Each row was made from one path, in order. Every step used is in the known rows, and no mark comes twice. Write each row's path.
In the rows, 128 means zero.
Known rows:
lodag > bozarus > sotob > nosa > sibut: [110 134 135 146 135 190 133 128 112 130 110 170 105 107 106  82 142 176
 115 106 112 154 107 157 100 148 136  97 181 176 101 118 114 129 150 145
 165 126 110 144 110 123 135 133 142  79 171 156 119 159 157]
reku > nosa > sotob > bozarus: [126 160 126 148 139 175 123 134 113 123 133 115 113  95 192  94 118 137
 137 154 121 155 142 126 123 109 127 110 117 177 101 169 100 109 106 185
 134 126  82 144  94 133 142 158 133 110 110 123 153 151 103]
reku > povoke > sotob: [127 121 131 119 131 100 125 125 136 127  78 107 107 141 124 126 119 136
  98 123 161 155 157 135 105 136 131 106  99 135 121 141 124 119 117 185
 153 123 118 137  96 141 155 163 143 123  90 139 101 156  92]
lodag > bozarus: [120 146 134 131 119 137 120 134 123 143 106 151 122 114 153 128 142 144
 112 149  82 183 150 140 107 133 123 104 120 161 123  98 104 106 112 191
 147 124 118 127 116 142 145 149 134 116 135 116 149 153 152]
reku > povoke > sotob > bozarus > bupib: [111 143 130 149 150  36 111 143 147 119 122 138 133 138 195 133 139 153
  84 121 145 162 148 108 110 112 131 101 141 185 111 154 125 132 110 156
 164 113 132 146 135 141 140 148 138 122 127 125  90 150 108]
sibut > nosa: [113 147 142 150 116 155 140 128 142 129 139 155 135 111 127 109 115 148
 112 137 129 157 152 140 112 130 130 112 129 134 154 202 125 118 135 128
 139 116 103 119  99  79 146 153 123 118  70 121 104 145 134]
nosa > sibut > lodag > bozarus > sotob > povoke > reku: [125 143 129 135 120  81 111 113 114 120  60 168 114 162 137  57 149 157
 104 109 114 171 118 147 111 126 147 103 105 163 135 156 139 128 104 190
 179 120 108 127 137 174 134 137 144 104 132 136 124 153 154]
sotob > nosa > sibut > bupib: [108 137 134 160 130 111 141 134 130 116 165 185 118 101  71 112 111 164
 134 106 112 152 157 165  83 135 137 100 166 177 134 202 105 132 160 120
 159 114 116 130  93  90 137 148 131  87  96 164 100 153 142]
nosa > sibut: [116 134 143 131 120 158 132 126 116 133 128 148 103  99 100 109 101 153
 110 114 131 152 155 146  90 121 132 116 148 156 105 167 137 122 136 137
 129 124 104 129 108 140 128 145 137 109 129 156 111 146 146]
bupib > sibut > bozarus > sotob > povoke > reku > nosa: [121 141 146 126 124  87 119 115 122 143  87 125 114 141 139  54 136 153
 152 128 118 180 118 129 120 113 147 101 130 173 176 205 119 129 142 158
 179 126  62 141 138 151 136 143 132 104 119 127 124 153 106]
sibut > bupib: [115 148 131 150 117 100 129 138 133 112 142 172 126 117 110 126 128 156
 127 129 120 160 179 149 107 124 129 112 124 163 142 172 109 125 128 124
 141 111 107 116 112 101 146 162 129 124  85 137 117 150 142]
povoke > sotob: [124 141 121 146 123 123 123 123 126 128  82 130 103 121 132 129 115 128
 101 117 163 166 130 122 106 138 126 121 138 151 125 157 140 111 120 146
 146 129 112 136  92 152 155 161 140 134 105 126 126 154 103]
sotob > povoke > reku > nosa > sibut > bozarus > lodag: [104 144 128 122 122  31 117 115 132 140 129 132 109 135 118  60 146 140
 118 126 124 192 143 139  87 109 143  78 160 188 153 201 121 106 111 199
 194 137  74 138 128 128 146 150 127 102 131 152 126 144 130]
sotob > povoke > reku: [121 140 124 132 119  32 120 119 124 114 108 110 111 153 125 108 147 111
 130 123 100 188 121 119 104 111 137  99  89 145 172 189 137 110 128 191
 166 123 110 121 129 181 122 143 133 131  91 126 114 144 126]
povoke > reku: [117 140 129 125 118  33 117 126 118 122 122  99 111 118 106 116 132 129
 117 112 117 184 148 124 108 113 139 115  84 129 161 201 138 110 118 192
 151 131  99 118 141 159 127 148 129 144 106 120 115 141 125]
bozarus > sotob > povoke > reku > nosa > sibut: [117 144 137 123 117 128 119 116 114 114  86 113  98 148  79  57 123 157
 140 107 115 161 143 152 110 119 149  94 134 168 136 196 131 119 130 164
 148 123  73 123 140 150 124 136 139 103 114 156  96 155 115]
bozarus > bupib > sibut > nosa > sotob: [110 174 144 166 129 212 122 122 143 140 112 161 124  97 140  99  90 168
 118 117 189 155 151 145 114 121 126 146 156 141 121 189 110 152 139  68
 161 113  89 137  83 118 137 159 124  92 141 119  92 160 100]
povoke > reku > nosa > sibut: [120 140 145 115 118 108 116 126 117 136 123  91 101 110  65  90  92 150
 139 108  97 169 176 156  97 117 150 100 121 154 140 231 126 110 123 191
 137 137  79 119 131 132 125 144 130 112  98 151 105 145 108]
sotob > nosa > sibut > lodag > bozarus: [125 129 140 139 135 145 135 130 131 151 108 194 129 114 150  85 115 156
 114 122  94 161 122 162  93 154 140  92 152 181 120 137 106 117 120 197
 171 131 137 140  77  95 154 140 134  78 130 147 146 149 154]
reku > povoke > sotob > nosa > sibut > bupib > bozarus: [126 116 156 148 156 127 117 119 128 113 131 170 117 103  90 103 103 174
 122 130 143 168 167 173  84 128 130  98  98 192 132 209  80 135 162 162
 184 122 105 146  94 163 141 167 141  75  78 134 100 155 141]
bozarus > lodag: [103 142 116 123 117 126 115 132 134 121 139 141 116 127 130 106 145 141
 103 129 155 171 136 134 120 133 123  95 153 153 125 105 126 102 112 164
 158 129  95 122  99  99 156 156 129 136 159 141 128 149 136]
lodag > bozarus > bupib > sibut > nosa > sotob > povoke: [110 177 142 168 131 208 115 117 142 136  81 181 129 139 175 104 120 148
 116 141 138 182 133 146 104 123 121 121 150 171 124 138  91 145 137 100
 186 104 109 139  82 153 136 151 130  73 138 117 112 167 114]
nosa > sibut > bupib > bozarus: [124 135 158 149 133 157 110 122 115 112 144 189 121  88 101 106 102 177
 124 142 134 178 187 169  92 105 122 119  99 192 126 201  99 135 151 130
 150 118  90 125 121 172 126 166 134  97 104 128 121 144 176]
nosa > sotob > povoke: [126 153 115 143 131 177 137 113 123 110  76 130 100 149 154  95 138 112
 149 136 155 160 113 129 106 120 124 121 115 157 118 122 111 116 125 152
 151 114 106 139  72 171 132 157 137 104 112 143 131 158 114]
povoke > reku > nosa > sibut > bupib: [114 151 143 134 114  74 117 131 125 119 144 131 115 114  50  98  97 169
 131 110  88 169 214 172  94 115 149 100 120 171 150 252 109 123 124 159
 141 120  80 112 137 113 134 154 129 110  74 149  97 150 121]
povoke > reku > nosa > sotob > bozarus > lodag: [108 165 115 136 134 105  96 131 116 118 154  93 110 107 163  77 139 138
 104 141 133 182 143 129 129 110 131  92 111 168 121 172 107  99  84 221
 175 137  67 133 113 132 152 159 129 128 142 117 143 149 106]
povoke > sotob > nosa > sibut > lodag > bozarus: [129 132 133 151 139 135 127 124 129 153  89 191 119 121 151  90 107 150
 102 114 120 162 116 154  90 163 137 101 153 184 112 147 115 115 114 188
 182 136 139 150  68 115 165 147 141  81 121 141 148 154 131]

Which path is each row?
[105 151 138 146 134  51 136 131 142 148 111 175 123 111 140 104 130 168
 122 103 161 167 158 126  74 101 139 126 198 198 125 186 131 137 130 101
 159 121 115 144 145 125 129 144 122 101 162 155  99 141 151]  nosa > sibut > bozarus > bupib
[122 156 129 115 117 100 113 123 123 117  68 103 113 164 130  67 158 141
 146 135  73 189 137 145 128 128 144  82 106 177 160 144 102 104 109 213
 161 122  83 120 145 150 138 141 135 115 111 122 130 159 122]  lodag > bozarus > sotob > povoke > reku > nosa
[106 142 126 164 132 138 138 131 125 105 136 197 114 110  69  82 133 187
 126  94 136 138 144 165 100 141 139 104 185 178 123 180 113 142 160  99
 158 111 101 132 111  90 139 146 138  88 126 167  96 158 149]  bozarus > sotob > nosa > sibut > bupib
[107 140 164 168 138 117 108 136 153 145 150 173 149 112 183 125  96 175
  70 131 144 161 150 132 111 119 131 108 145 156 133 210 126 156 144 108
 185 108 113 142 107 114 147 149 132  98 107 108  73 154  97]  reku > povoke > sotob > bozarus > bupib > sibut > nosa
[100 131 125 140 137  76 139 124 133 147 162 170 112  97 118  74 145 153
 106 117 152 170 112 138  83 130 134  88 205 185 127 157 115 116 137 154
 195 137 100 153  94  86 154 149 125  89 169 162 130 145 151]  sotob > nosa > sibut > bozarus > lodag
[125 168 124 121 125 140 120 119 118 124  87  56  95 115 104  75 108 129
 160 121 139 171 166 146 115 119 142 119  83 143 140 202 105 103 102 198
 142 137  68 129 108 141 136 163 128 120 100 127 128 154  81]  povoke > reku > nosa > sotob
[131 138 135 120 120 120 125 116 129 117  64 152 115 170 118  26 112 163
 145 105 135 141 133 156 121 132 158  94 126 172 144 204 142 123 110 178
 156 127  89 125 115 112 140 139 136 101 101 162 110 150 122]  bozarus > sotob > povoke > reku > nosa > sibut > lodag
[126 163 123 125 128 211 134 124 125 125  79  89  99 115 128  84 103 138
 170 135 149 153 161 148 119 128 133 120 119 157 115 157  93 105 110 164
 125 129  71 135  79 113 145 165 129 106 111 140 136 159  87]  reku > nosa > sotob
[120 133 112 157 143 106 138 127 133 127 110 134 106 120 125 122 125 121
 126 104 146 162  87 124 100 157 131 101 164 163 142 167 124 107 152 152
 171 132 125 152  66 113 154 150 137 110 103 140 125 155  92]  povoke > sotob > nosa
[110 170 138 169 130 201 127 115 148 124  97 168 124 140 155  91 109 144
 132 125 170 164 125 140 108 117 124 128 163 161 130 166 109 145 146  75
 174 103 101 139  75 140 131 153 129  83 123 127  93 163  99]  bozarus > bupib > sibut > nosa > sotob > povoke
[116 141 128 143 125  30 125 107 108 122  80 148 102 140 116  61 159 147
 109 104 142 175 113 122  93 100 145 114 128 167 148 203 148 134 130 153
 181 119  91 139 163 192 122 140 140 109 128 140 112 146 152]  nosa > sibut > bozarus > sotob > povoke > reku
[111 179 120 150 146  68 104 139 133 117 131  99 123 115 174  94 132 146
 136 117 129 178 157 119 118  96 139 115 119 191 130 206 111 118  99 165
 155 124  90 140 145 151 126 148 125 121 135 118 113 149  96]  povoke > reku > nosa > sotob > bozarus > bupib
[129 144 135 129 118 191 128 121 128 123  46 186 120 174 168  42 137 170
 136 129 108 147 123 162 124 144 141  85 151 200 114 104 113 121 110 168
 158 117 100 133 106 114 152 139 143  82 132 157 133 161 143]  reku > nosa > sibut > lodag > bozarus > sotob > povoke
[109 139 130 159 150 142 100 120 130 110 156 188 114 102  94  94 122 167
  99 123 175 187 138 164  97 138 120  92 156 208 123 180  97 122 145 142
 205 131  88 139  86 140 159 170 138  90 137 133 122 157 142]  povoke > sotob > nosa > sibut > bupib > bozarus > lodag
[116 157 138 137 129 104 119 139 150 144  86 197 138 137 159  99 117 177
 106 108 126 163 163 152  98 130 138 111 164 197 109 128 116 132 100 146
 159 119 135 128 123 109 144 140 128  98 169 146 115 148 154]  nosa > sibut > lodag > bozarus > bupib
[113 154 135 142 115 100 116 122 124  99 108 151 109 151  61  63 126 176
 140 105 104 159 179 169 107 119 148  97 125 184 143 217 112 133 131 134
 153 109  76 116 146 126 130 148 138 101  89 157  91 159 127]  bozarus > sotob > povoke > reku > nosa > sibut > bupib
[112 132 114 144 138 164 147 130 127 111 113 149 112 124 119  77 161 157
 145 103 150 141  77 131 128 152 136 100 181 158 139 123 123 121 157 131
 159 122 106 143  99  91 141 137 135 107 149 149 116 155 133]  bozarus > sotob > nosa
[117 132 142 139 124  85 144 122 119 155 121 168 109  87 132  98 119 154
 113 127 143 161 148 134  73 105 136 123 159 170 120 192 130 126 136 136
 155 129 101 149 124 136 134 152 129  99 131 149 131 139 159]  nosa > sibut > bozarus
[126 121 134 145 144  72 116 135 122 127 137 127 122 117 195 133 130 136
  74 146 127 161 139 114 109 117 128  97  95 158 108 160 129 120 113 200
 156 120 123 148 109 155 151 157 145 123  89 119 120 149 112]  reku > povoke > sotob > bozarus
[109 129 120 136 139  85 100 135 130 117 153 131 121 129 186 115 145 142
  57 141 147 165 133 120 121 125 124  78 124 163 103 124 121 111  97 206
 178 126 108 143  99 128 168 161 142 130 131 125 124 152 116]  reku > povoke > sotob > bozarus > lodag
[131 127 140 128 119 138 135 127 130 138 105 185 120 119 139  83  89 158
 115 113 151 134 143 152 103 133 142 114 133 157 116 181 145 124 112 151
 140 128 112 130  85  96 145 148 132 106 113 163 123 138 142]  nosa > sibut > lodag
[129 135 145 129 122 146 124 129 124 152  94 192 125 117 159  94 107 161
 105 134 106 160 156 159  98 140 137 106 127 173 103 130 119 120  99 187
 153 128 127 130  98 115 154 148 136  96 131 141 147 146 159]  nosa > sibut > lodag > bozarus
[129 133 134 137 134 187 118 112 116  93  79 173 116 153 169  71 166 152
 140 144 158 169  91 130 132 115 119 108 115 187 133 109 120 125 149 135
 158 113  89 133 120 190 126 149 143 109 135 125 129 154 164]  bupib > bozarus > sotob > povoke
[123 142 130 113 119  71 121 124 133 118 105  79 114 158 121  89 132 115
 160 130  76 184 142 134 115 121 144  84 101 163 180 201 115  98 120 210
 151 127  86 118 123 137 132 144 128 124  66 132 118 148  94]  sotob > povoke > reku > nosa
[111 166 147 149 141 107  89 135 124 141 138 124 123  95 175 100 103 166
 124 121 127 180 147 125 122  99 136 122 136 175 128 212 113 142 126 137
 170 126  77 143 126 164 125 146 128 107 163 110 117 154  83]  povoke > reku > nosa > sotob > bozarus > bupib > sibut
[115 137 135 120 134 166 103 124 127 113 140 151 121 111 147  95 140 153
 118 152 166 190 134 141 123 118 114 101 116 176 132 122 102 104 128 177
 172 134  77 127 105 150 145 165 129 124 160 118 141 144 157]  bupib > bozarus > lodag
[122 143 149 151 131 192 113 119 106  99 110 201 115  99 101  70 130 206
 120 125 174 157 162 162 121 112 127 127 121 188 111 164 108 145 149 101
 149 112  73 128 141 168 131 161 141 101 151 134 111 155 181]  nosa > sibut > bupib > bozarus > sotob
[103 153 160 156 121 162 121 133 154 147 142 183 145 104 140 121  94 177
 106 119 144 163 148 139 115 123 130 124 170 149 150 200 123 149 157  61
 163 109 103 125 105  89 136 145 119 104 128 116  81 151 116]  bozarus > bupib > sibut > nosa
[113 162 149 154 141 176 104 138 129 145 142 148 126  96 195 102  99 169
 126 132 139 163 142 131 127 108 126 121 171 186 108 166 104 143 135 108
 157 119  83 147 103 137 134 148 129  96 175 120 122 157  90]  reku > nosa > sotob > bozarus > bupib > sibut
[121 137 140 118 119 102 120 118 120 125 110  98 102 140  83  84 105 135
 144 115  83 177 158 152  93 115 147  89 122 167 147 217 123 111 131 194
 148 129  84 123 124 150 121 139 134 103  84 152 102 148 108]  sotob > povoke > reku > nosa > sibut
[121 113 126 131 151  94 143 129 143 128 104 109 110 134 116 113 129 128
 122 111 142 152 111 133  99 157 137  86 136 148 144 152 110 112 147 191
 175 128 130 153  72 111 155 152 139 100  89 146 104 157  88]  reku > povoke > sotob > nosa
[108 161 110 151 137 150 105 132 114 112 164 143 113 103 191  92 147 142
  87 146 161 168 125 121 126 113 118 104 139 168  88 122 115 110  95 174
 168 128  89 141  92 136 155 162 134 124 167 123 151 150 128]  nosa > sotob > bozarus > lodag
